Each row was made from one walk, in order. Every step used is in the known rows, and no mark comes twice. Write each row's walk.
Known rows:
zonu/funulu: [-28.4 -22.5   8.2 -30.2  -1.0   6.2  16.1  -9.6 -26.8  38.0  22.7  -4.0
  24.9  15.0  39.1 -26.5  -9.8   4.8  14.9  26.8   8.6]
boba/lapoveb/funulu: [-32.0 -19.9  15.8 -28.5 -23.8  16.0   0.6 -16.6  -0.6  23.2  24.9 -11.1
   5.2   6.1  34.2   3.7  -2.8   9.2  -0.1  19.0   8.3]
funulu/zonu/ziva/pofal: [-14.2 -18.6 -30.0 -11.6 -24.0  -6.4  63.0 -14.8  -0.5   9.6  22.4   1.2
  31.2   3.8  55.2 -14.8  -3.0  -7.6   3.1  35.0  15.8]
boba/lapoveb/funulu/zonu/ziva/pulugop: [-23.0 -14.2 -29.6  -2.5 -11.6 -12.6  42.3 -17.7  10.2  -2.6   2.6 -25.4
   2.8  -0.9  31.1 -16.8   0.7  24.0  -4.5  28.8  14.4]
zonu/ziva/lapoveb/funulu/pofal: [-36.1 -18.1  -2.2 -33.1 -26.1 -13.3  31.0 -17.0 -15.3  33.8   5.3 -28.4
   1.9   0.8  33.8 -35.4  14.9  12.1  -9.7  15.5  14.4]
ziva/lapoveb/labit/gali: [-22.8 -11.7  -5.3  -0.2 -18.2  22.4  16.9 -21.5 -10.3  48.5 -24.3  11.8
  18.8   1.4  20.9  -3.8  -6.7  -4.8   7.8  24.6   9.2]
zonu/funulu/pofal: [-30.0 -23.9   3.7 -45.1 -12.7  14.9  20.0 -13.3 -37.0  42.6  34.8  -4.3
  25.2  16.5  47.0 -41.8  -1.8   9.1   4.2  24.8  17.0]
pulugop/funulu/zonu/ziva/lapoveb: [-35.1 -21.9 -21.2 -12.5 -15.5  -5.9  52.5 -12.1  -6.6  21.4   3.4   4.0
  -0.2 -14.3  33.6 -20.5  -0.2  10.3  13.1  26.3   3.3]
gali/ziva/lapoveb/labit/zonu/funulu: [-29.1 -25.5   7.2 -31.7   8.2 -22.6  15.8 -18.3 -17.0  -2.0 -35.6 -11.8
  28.3  14.7  12.5 -27.2 -16.7  16.3  11.8  24.9  10.5]
lapoveb/labit/zonu/ziva/pulugop/funulu: [-11.6 -18.6  -6.3 -20.5 -10.1   0.8  83.4 -14.6 -18.8  16.0  12.5 -22.0
   6.6  -1.5  11.4 -39.5 -10.4  12.8  -8.2  24.3  20.5]
gali/ziva/pulugop: [-38.7 -19.8   5.8   5.8  -2.9  50.2  23.7 -11.5 -13.8 -17.7 -29.7 -23.0
  11.9   9.2  37.6 -50.8 -23.1   6.9  -8.3  38.5   7.2]
lapoveb/labit/gali: [-13.6 -13.0  -8.0  -6.6 -13.2  42.3  25.8 -20.3  -5.7  59.3  -1.1  19.5
  22.0   9.8  30.2  -4.8 -15.5 -12.9   6.0  26.9  10.5]
zonu/ziva/pofal: [-14.6 -14.1  -9.3 -14.4 -31.3   1.8  51.4 -13.6  -7.6  19.1  24.9  -2.7
  26.3  12.6  42.0 -23.0   1.8 -14.2  -0.9  33.5  17.5]
lapoveb/labit/zonu/ziva: [ -7.5 -15.3 -20.9 -17.3 -15.4   8.5  57.0 -17.4   9.7  26.5  -1.1   0.0
  10.4  12.9  16.9 -14.1  -3.6  -3.4  -1.7  27.9  17.4]
labit/zonu: [-21.9 -31.9  19.3  -9.8 -18.0  52.8  27.5 -13.9 -10.5   8.9 -12.2  -2.5
  18.7   7.8  36.9 -22.6 -15.5   0.4  -8.7  30.9  11.7]
labit/zonu/ziva: [-12.1 -23.2  -7.0  -8.2 -18.9  26.6  44.9 -13.5   4.4  14.2  -9.6   2.4
   8.1  14.9  26.5 -24.8  -4.8  -3.5  -4.4  33.8  13.4]
lapoveb/funulu/zonu/ziva: [-18.7 -20.7 -33.5 -18.1  -2.6  -7.8  52.0 -14.2  15.5  29.1  14.5  -9.2
   9.0   0.5  47.5 -13.3  -5.3   4.7   3.3  22.3   6.2]
boba/lapoveb/labit/gali/ziva: [-25.5 -10.8  -4.1  -9.3 -12.3  52.1  -7.1 -23.2  11.7  17.3 -22.3  33.8
  11.7  22.8  22.5  -1.5 -26.2  -9.1  14.3  34.2   3.1]
pulugop/funulu/pofal: [-31.4 -27.3  15.1 -44.6 -27.2  51.9  44.6 -11.2 -39.3  47.5  52.7   2.8
   9.2  -1.3  49.2 -43.8 -10.0   2.7  -6.4  20.6  13.9]
lapoveb/labit: [-23.7 -11.0 -13.5 -24.8 -15.2  29.3  41.2 -15.2  -6.9  49.1  23.7  -0.8
  16.1   1.6  32.5  -6.4  -9.4  -5.6   2.7  21.9  10.4]
pulugop/funulu: [-30.5 -25.8  19.7 -30.6 -17.2  45.7  42.2  -8.0 -26.0  42.1  40.9   4.8
   7.8  -5.2  41.9 -29.2 -18.4  -2.8   3.5  22.5   5.7]
pulugop/funulu/zonu/ziva/lapoveb/labit: [-27.4 -11.8 -37.7 -27.4 -12.4 -23.4  68.3 -16.7  -3.2  37.4  15.7   2.4
   3.1 -16.3  22.3  -7.0  -1.0   8.7  14.3  18.8   7.7]
lapoveb/funulu/zonu: [-27.3 -29.9  -9.3 -21.5  -0.3  14.7  36.2 -14.3   1.0  27.0  13.8 -12.0
  21.1  -8.9  59.7  -8.6 -17.0   9.4  -1.2  18.6   3.3]
zonu/ziva/pulugop: [-23.0 -12.3 -15.4   6.9 -15.1  19.2  51.5 -11.6  -9.8  14.4  -3.5 -23.2
   3.8   6.4  26.2 -45.3   0.9   6.0  -7.5  36.4  15.0]

Write each row's walk:
[-28.8 -30.1  -6.5 -11.4  -2.5  30.4  63.6 -10.8 -22.4  12.4  23.6 -10.0
  15.3 -16.6  51.8 -34.3 -23.1  17.2  -1.1  28.3   8.8] : ziva/pulugop/funulu/zonu
[-13.2 -24.7   3.0 -37.7   2.7 -12.4  32.6 -16.7 -20.3  28.4   5.1  -9.4
  34.1  15.9  22.3 -16.3 -12.4   9.4   8.6  22.3  16.4] : lapoveb/labit/zonu/funulu
[-24.8 -17.7  -0.9 -12.7 -13.7  17.4  69.8  -8.8 -22.9  22.9  25.8 -18.1
   0.4  -1.7  26.4 -51.0  -6.9   7.4  -3.1  29.2  14.1] : zonu/ziva/pulugop/funulu
[-28.9 -31.5  -5.5 -25.0  -6.3  42.1  52.7  -9.9 -13.9  30.8  36.8  12.3
  14.3 -13.8  56.9 -17.4 -23.8   6.3   8.9  24.7   2.0] : pulugop/funulu/zonu
[-28.6 -21.9  -0.9   0.2 -24.3   4.8  30.2 -15.0  -4.4   3.4 -34.3  -8.1
   2.5   1.0  16.0 -25.7   6.1   6.4  -2.2  31.5   9.9] : labit/zonu/ziva/lapoveb
[-28.8 -21.1   8.6  18.7  -0.1  58.4  13.7 -16.6 -11.5  -9.3 -47.2  -6.6
  17.0  15.0  34.4 -49.4 -27.3   1.7  -5.8  41.6   7.3] : labit/gali/ziva/pulugop
[-34.0 -17.2  -0.1 -17.1 -15.1 -23.7  28.8 -14.2  -3.4  27.5  -8.4 -29.0
   1.0  -2.0  24.0 -22.0   8.1   9.1  -1.8  16.5   6.9] : zonu/ziva/lapoveb/funulu
[-27.0  -8.7 -48.7 -12.5 -13.3 -20.7  52.7 -18.0   6.0  32.3  -4.2  -1.2
   7.1  -9.4  23.9  -1.3   3.3   6.2  11.2  24.1   8.1] : funulu/zonu/ziva/lapoveb/labit
[-40.5 -22.9  18.6 -18.0 -14.5  -5.3  13.7 -13.8 -14.3  26.2 -10.9 -31.2
   8.0  -8.9  34.8 -17.3   0.7  10.9  -4.6  14.6   5.5] : ziva/lapoveb/funulu
[-23.6 -14.9  -5.6  -8.0  -0.4  55.1  12.4 -20.4   4.1  27.4 -28.2  22.8
  19.8  20.2  30.5 -20.7 -30.8 -15.1   7.3  32.4   2.8] : lapoveb/labit/gali/ziva
[-28.7  -4.6 -30.4 -14.6 -20.9 -14.7  44.6 -16.9   0.1  39.9  -3.6  -6.8
   2.5  -3.0  12.4  -9.3   9.5   1.0   8.1  22.6  10.0] : zonu/ziva/lapoveb/labit
[-20.1 -22.3 -28.9 -22.3  -8.5  14.4  67.3 -10.7   2.1  35.6  33.4  13.3
   4.2  -4.4  45.0 -21.6 -12.3   0.8  11.4  27.8   4.8] : pulugop/funulu/zonu/ziva
[-11.6 -20.1 -22.5 -21.9 -16.6 -32.7  62.1 -16.2   2.9  11.2  22.5 -14.9
  32.9   1.3  55.1 -13.2  -2.2  -1.7  -2.7  24.2  15.8] : lapoveb/funulu/zonu/ziva/pofal
[-17.9 -22.9   1.7 -54.1 -20.2  -3.7  16.4 -22.9 -26.0  22.1  27.2   0.7
  24.9  20.1  22.3 -15.8   1.3  19.8   4.3  22.3  25.6] : boba/lapoveb/labit/zonu/funulu/pofal
[-12.9 -20.7 -19.4 -25.5 -21.9 -10.0  76.3 -13.6  -7.8  16.9  43.2   5.4
  28.4  -3.4  52.5 -21.6  -8.6  -5.5   5.0  28.9  15.4] : pulugop/funulu/zonu/ziva/pofal
[-33.8 -21.5  11.9 -44.0 -34.1  22.9   7.9 -19.0 -16.1  31.6  37.9 -11.4
   6.9   8.9  40.9 -13.2   4.2  13.0  -8.6  17.5  16.7] : boba/lapoveb/funulu/pofal
[-42.6 -11.5 -10.0 -17.0  -9.3  13.1  19.3 -16.9  -5.7  14.2 -25.7  -5.0
  10.1  -0.2  21.8 -17.2 -10.7   1.8   7.2  25.6   3.8] : gali/ziva/lapoveb/labit
[-24.8 -30.7  -2.2   1.5   9.0  45.4  45.7 -15.5 -12.9  -1.7 -13.7   7.9
  19.4  -3.1  47.8 -42.3 -38.4  11.6   2.4  34.2   3.4] : labit/gali/ziva/pulugop/funulu/zonu
[-38.1 -29.4  -7.5 -13.9  -5.0  -6.8  28.7 -15.7  -2.1  16.0 -10.6 -20.2
  15.1 -16.6  50.2  -8.3  -7.2  17.6  -1.0  16.5   1.1] : ziva/lapoveb/funulu/zonu
[-35.9 -31.0  -3.2  -1.5   7.6  11.0   9.0 -19.8   6.9   2.6 -47.7  -1.5
  20.9  -5.4  46.9 -13.7 -24.3  11.8   4.8  23.6  -4.4] : labit/gali/ziva/lapoveb/funulu/zonu
[-24.3 -18.9   8.1 -13.0   2.2  36.9  46.3 -16.7 -22.3  13.8  -8.6  -3.8
  15.4   5.0  23.4 -46.1 -33.0   4.0  -0.1  28.8   9.8] : lapoveb/labit/gali/ziva/pulugop/funulu
[-24.5 -25.7   2.5 -45.1 -12.7 -18.2  27.8 -20.7 -36.5  24.7  -1.4 -17.9
  28.0   8.8  22.6 -32.3   4.7  23.0  -0.1  19.0  23.2] : ziva/lapoveb/labit/zonu/funulu/pofal
[-19.5 -19.2 -29.9   0.3   0.8 -12.2  61.5 -14.2   3.4   6.1  -3.3 -36.0
  10.2  -4.1  41.5 -32.4  -4.5  18.8 -10.3  27.7  12.5] : lapoveb/funulu/zonu/ziva/pulugop
[-22.3 -23.3   6.1 -32.5  -0.5 -32.1  23.5 -17.9 -24.7  17.1 -16.3 -14.2
  29.7   8.3  14.4 -17.3  -4.3  18.9   9.8  20.8  15.4] : ziva/lapoveb/labit/zonu/funulu
[-42.7 -21.6  13.6  10.1 -11.1  44.2  -9.3 -17.7  -6.9   3.6 -61.0  14.5
  11.8   8.6  28.4 -30.1 -19.1  -2.1   8.0  34.8  -2.1] : labit/gali/ziva/lapoveb
[-15.8  -6.2 -22.2   1.6 -19.3   2.3  29.7 -22.1   0.9  50.4 -25.0  13.7
  10.6   6.2  10.8  -7.5   0.7  -6.3  12.5  26.8  10.0] : zonu/ziva/lapoveb/labit/gali
[-51.7 -21.0   9.8  -2.0 -12.0  36.3  -0.2 -12.9  -9.0  -5.5 -41.0  -3.3
   5.4   1.7  33.2 -31.6 -14.2   3.5   5.5  32.9  -2.5] : gali/ziva/lapoveb
